In the rows, zero is written as 128.
Known rows, with every step that occurs:
b-j-r-u-l-d: [186 138 104 128 184 201 100 160  65 122 157 121  92 155 138 156 130 175
 181 122  91 152 171 133 110  55 115  93 113 136 109  77 142]
y-p: [107 113  83 121 152 111 124 138  86 120 151 106 107 112 148 144 115 143
 114 123 127 130 130 112  85 109 174 114 132 114  68 104 106]
b-u-g: [ 99 182 128 148 136 143 137  99  46 130 168 145 143 161 150 129 114 167
 165 140 123 122 124  93 167 179 119  66  74  99 120 131 138]
z-g-p: [102 119  86 122 114 117 112 155 148 104 103 145  97 158 146 184 122 118
 153 156  83 155  98 150 163 139 162 124 128 127 102 151 131]
x-j-b-u-a: [182 149 139 141 155 172 167 165  61 154 152 151 126  95 152 126  83 155
 148 152 132 125 148 114 157 115 125  89  98 136 103 135 134]
d-l-u: [127 131 143 116 114 170 162 173 100 142 186 112 121 141 115 127 109 150
 154 118 119 160  68 143 152 173 171 138 120 146 156 151 127]
z-g: [102 119 121 122 108 119 104 133 148 114 122 161 120 152 152 159 124 108
 137 149  91 132 114 138 162 132 145 129 100 145 154 139 140]
g-u-r: [159 139 127 141 138 113 158 135 106 151 160 132 121 140 129 120  72 124
 170 120 103 178 125  88 129 133 176 124 113 131 156 122 145]
j-r-u-g: [169 150 128 129 171 152 130 131  77 104 141 101 136 166 102 160 123 185
 164 121  53 170 137 123 151 102 140  87  93 104 127  84 133]
j-r: [160 137 143 113 170 112 110 167 114 109 151 116 135 127 110 121 134 146
 138 131  73 151 133 143 114  78 137 132 128 108 128  89 131]
a-u-r: [137 129 103 192 161 110 173 137 106 168 151 158 109 132 147 122  77 144
 153  96  80 158 126 129 124 139 141 116  92 118 176 116 141]
u-g-d: [ 91 155  99 128 126 153 167 117  97 111 120 133 135 128 128 136 159 182
 196 137 119 120 132 122 179 139 136  96 154 117 140 118 127]
a-u-l-d-g-z: [123 165  71 146 160 114 112 149  84 170 142 198  78 138 166 105 119 179
 179 123  75 137  93 145 158 142 134  90 140 138 153 120 165]
g-u: [129 130 131 121 124 108 130 126 114 150 148 133 113 141 132 128  76 121
 150 128 140 158 110  96 144 151 169 132 119  92 133 133 143]
j-b-u-l-d: [144 169 118 143 152 157 114 134   7 141 143 178 129 132 142  95 115 164
 189 140 113 164 153 145 162 126 115  63 136  94  56 139 153]
x-j-r-u-l-d-g: [193 136 106 111 151 179 137 196  93 138 160 141 106 106 125 155 115 178
 137 141  24 139 110 143 152  74 159 118 119 144 157  67 147]
g-p: [126 128  84 127 137 128 135 155 128 118 106 109  97 133 119 160 125 143
 148 137 117 158 105 141 128 138 148 121 160 106  63 142 117]
j-r-u: [178 133 135 122 167 137 133 150 110 117 145 107 126 150  96 146 112 148
 141 108  63 171 132 128 132  87 141 105  92  86 115  86 133]
p-y: [147 110 108 123 143 117 111 116  78 135 128 140 104 103  87 139 161 158
 114  93 134 152 140 106 107 105 119 106 141 113  92 147 112]
d-g: [ 88 140 126 115 119 116 135 145 149 124 125 122  95 135 148 111 147 162
 122 147 104  85 105 122 163 129 126 101 131 161 138 144 134]
z-g-d-l-u: [ 80 121 114 106  91 144 170 179 148 133 155 164 107 138 136 146 126 114
 184 128  94 148  68 152 195 149 180 136 121 119 159 149 138]
r-u-l-d: [170 143  88 128 132 180 124 112  79 149 127 149 119 153 115 162 116 141
 161 108  73 189 129 127 148 126 138  93 124 137 109 118 146]
b-j-r-u: [176 126 126 135 177 184 124 155  99 116 153  99  89 161 133 154 118 166
 160 118 115 128 170 123 113  66 107  95  85 110 111  81 131]
d-g-p: [ 84 138  91 115 129 120 141 166 151 114 105 107  71 142 143 137 143 176
 137 153  93 108  89 131 163 136 139  96 158 144  86 155 125]
g-d-l-p-y: [102 148  89 109 130 151 199 160 126 123 134 159  99  79  83 129 144 156
 170 107 120 145  90 160 155 137 158 117 187 107 127 132 118]
x-j-r-u-l-p: [223 147 105 126 160 180 146 172 109 147 159 133 112 106 112 170  90 150
 131 147  27 170 129 161 131  89 157 114 103 121 168  49 131]
z-g-u: [105 121 121 116 105 100 106 130 139 128 136 163 109 159 156 158  85 100
 155 149 102 156  98 112 175 149 178 136  95 119 155 142 153]
j-b-u: [128 156 145 151 145 138 139 127  46 134 137 151 128 135 139  95 101 153
 162 134 148 137 151 133 163 137 107  63 106  66  53 142 139]
b-j-r: [161 130 126 129 178 165 103 169 100 111 155 106  97 141 146 133 135 167
 159 137 124 110 171 133 101  60 106 114 112 129 125  85 132]
j-b: [139 131 135 139 144 140 129 133  80 117 100 131 126 122 128 107 124 160
 156 138 139 144 162 154 152 111 113  93 149 107  72 140 131]
l-d-g-u-r: [ 97 157 123 108 140 130 140 170  99 117 141 167 110 116 145 108 120 176
 165 123 104 126  93 104 153 109 173 114 163 174 137 137 144]
e-y-p: [ 96  80 101 123 133 127  86 130  74 111 147 109  79 118 113 125 107 145
 161 122 141 172 118  64  93 109 159 141 120 103  60 125  97]
j-r-u-l-p: [203 164 105 123 176 148 119 140 103 130 147 120 116 152  99 155 108 145
 157 128  17 206 139 159 129  91 142  90 111 110 129  76 135]
b-u: [113 162 136 141 131 123 138 123  84 150 172 152 129 143 145 113 100 119
 133 122 136 121 113  98 142 160 119  91  73  76 103 133 140]

Rows:
[ 75 165  74 166 153 140 193 130  95 139 136 168 100 121 141 145  97 198
 196 122  95 143  93 164 187 188 159 100 134  95 179 119 133]	a-u-g-d-l-p
[175 150 115 141 139 187 137 169  27 153 155 181 124  89 150 120  99 166
 157 151 106 133 139 146 158 116 136  96 127 112 106 104 149]	x-j-b-u-l-d
[130 134 125 106 135 106 110 137 138 133 137 154 113 162 161 164  81  97
 169 153 103 173 111  91 173 136 176 126  90 181 154 179 149]	z-g-u-a
[224 124 111 128 149 174 140 173  95 153 162 125 117 116 116 163  97 148
 132 138  33 160 129 143 136  86 152 125  95 118 159  57 144]	x-j-r-u-l
[ 77 150 125  97 133 141 121 167 113 101 122 159 115 109 146 115 157 178
 136 129 120  97  95 130 151 105 142 115 173 171 118 140 133]	l-d-g
[167 145 102 120 179 195 102 168  76 118 154 120  76 160 149 145 140 194
 180 131  76 129 158 131 131  54 111  78 117 152 116  83 146]	b-j-r-u-l-d-g
[184 140 136 163 141 174 179 168  54 153 160 155 127  94 146 115  81 158
 145 141 109 122 145 130 150 115 132  90  97 108 121 101 139]	x-j-b-u-r
[134 163 137 115 127 175 156 161  73 126 183 119 124 164 119 122 126 198
 194 131 119 149  65 129 171 184 166 100 121 163 164 140 132]	d-l-u-g-z
[107 145  70 156 154 123 114 143  83 175 139 187  86 130 163 121 111 172
 164 124  61 152 103 154 158 145 139 109 139 136 158 127 158]	a-u-l-d-g
[ 95 166  84 121 139 169 177 125  73 100 128 143 119 109  96 148 162 213
 198 130 106 147 109 143 179 156 151  84 177 136 144 130 120]	u-g-d-l-p-y
[131 128  97 117 107 110  85 125 117 151 143 169 105 172 157 161  89  97
 175 162  64 182 110 123 180 151 175 127 105 140 164 139 166]	z-g-u-l
[ 95 127 105 113 110 147 197 167 133 129 140 140 116 101 105 114 139 138
 179 115 123 125  86 151 172 147 156 138 169 112 139 132 140]	g-d-l
[143 168 137 163 142 132 167 132  76 151 185 151 138 146 141 105  94 122
 152 114 101 141 128  91 129 140 125  82  67 114 129 122 141]	b-u-r
[ 74 143  79 168 141 136 187 132  86 147 140 159 108 128 142 136 105 197
 199 116 101 136  94 145 191 187 151 106 125  92 174 127 144]	a-u-g-d-l
[204 123  90 126 164 173 148 172  65 123 146 113 102 110  90 193 119 204
 140 127  51 165 122 125 139  89 157 101 112  98 115  77 119]	x-j-r-u-g-p-y
[127 158  82 132 136 190 196 103  78 114 121 131 106 138  81 181 128 200
 186  97  95 171 114 122 184 159 150  57 127 105 120 123 117]	r-u-g-d-l-p-y
[197 131 101 129 157 180 157 178  89 120 145 106 114 122 114 188 102 188
 145 143  47 154 118 135 149 102 162 111 106 107 131  68 125]	x-j-r-u-g-p
[124 137 102 118 131 180 154 163  44 126 171 104 104 147  91 159 133 212
 180 119 104 188  70 133 161 180 176 103 144 143 119 169 112]	d-l-u-g-p-y
[140 184 117 129 148 135 120 108  80 104 122 137 133 166 137 122 155 199
 188 149 131 107 122 103 160 147 122  71 130 155 141 111 138]	u-g-z
[ 94 155  98 112 123 155 208 163 150 119 137 152 111  91 104 125 129 140
 175 125 117 135  83 173 164 149 163 129 179 114 145 124 127]	g-d-l-p
[124 176 119 138 149 148 115 142  19 141 139 174 114 138 154  90 126 182
 184 149 101 142 141 145 180 127 113  48 138 111  56 146 156]	j-b-u-l-d-g
[168 139 117 140 179 198 119 141  72 103 151  93  97 171 139 164 126 198
 179 128 107 128 176 117 127  78 106  75  86 125 121  79 130]	b-j-r-u-g
[127 155  62 108 138 152  96 161  84 136 122 154  94 133 141 135 158 174
 176 157  55 162 106 153 151 116 145 103 196 182 101 139 147]	u-l-d-g-p
[122 144  99 139 122 176 188  96 100 124 114 119 122 158 112 167 124 170
 186 105 107 146 130 105 187 144 136  72 108  95 121 115 128]	r-u-g-d
[232 139  92 124 166 174 138 166  85 150 160 141 100  97  93 176 107 163
 121 129  29 182 135 148 119  76 150 101 111 112 150  61 124]	x-j-r-u-l-p-y
[161 169 111 138 141 163 150  90  88 115 115 123 121 185 118 156 124 186
 177 112 116 135 124  89 174 152 126  46  87 124 122 108 136]	r-u-g-z
[160 167  90 121 139 122 112 116 106 164 151 153 101 142 132 139  72 119
 170 155  84 202 119 132 140 156 171 112 141 125 150 119 145]	g-u-l-p
[ 75 141 100 110 105 138 170 161 168 104 125 178 105 122 133 155 124 115
 175 146  82 138  78 174 193 147 174 128 143 137 165 135 139]	z-g-d-l-p
[151 147  96 110 133 129  96 134  72 158 154 164 117 137 135 127  94 133
 183 137  98 192 112 112 145 138 177 130 157 132 132 128 159]	g-u-l-d
[197 133 106 137 176 193 107 147  82 133 160 104  85 170 138 155 122 164
 173 128  86 148 178 131 113  65 105  87  93 128 118  75 141]	b-j-r-u-l
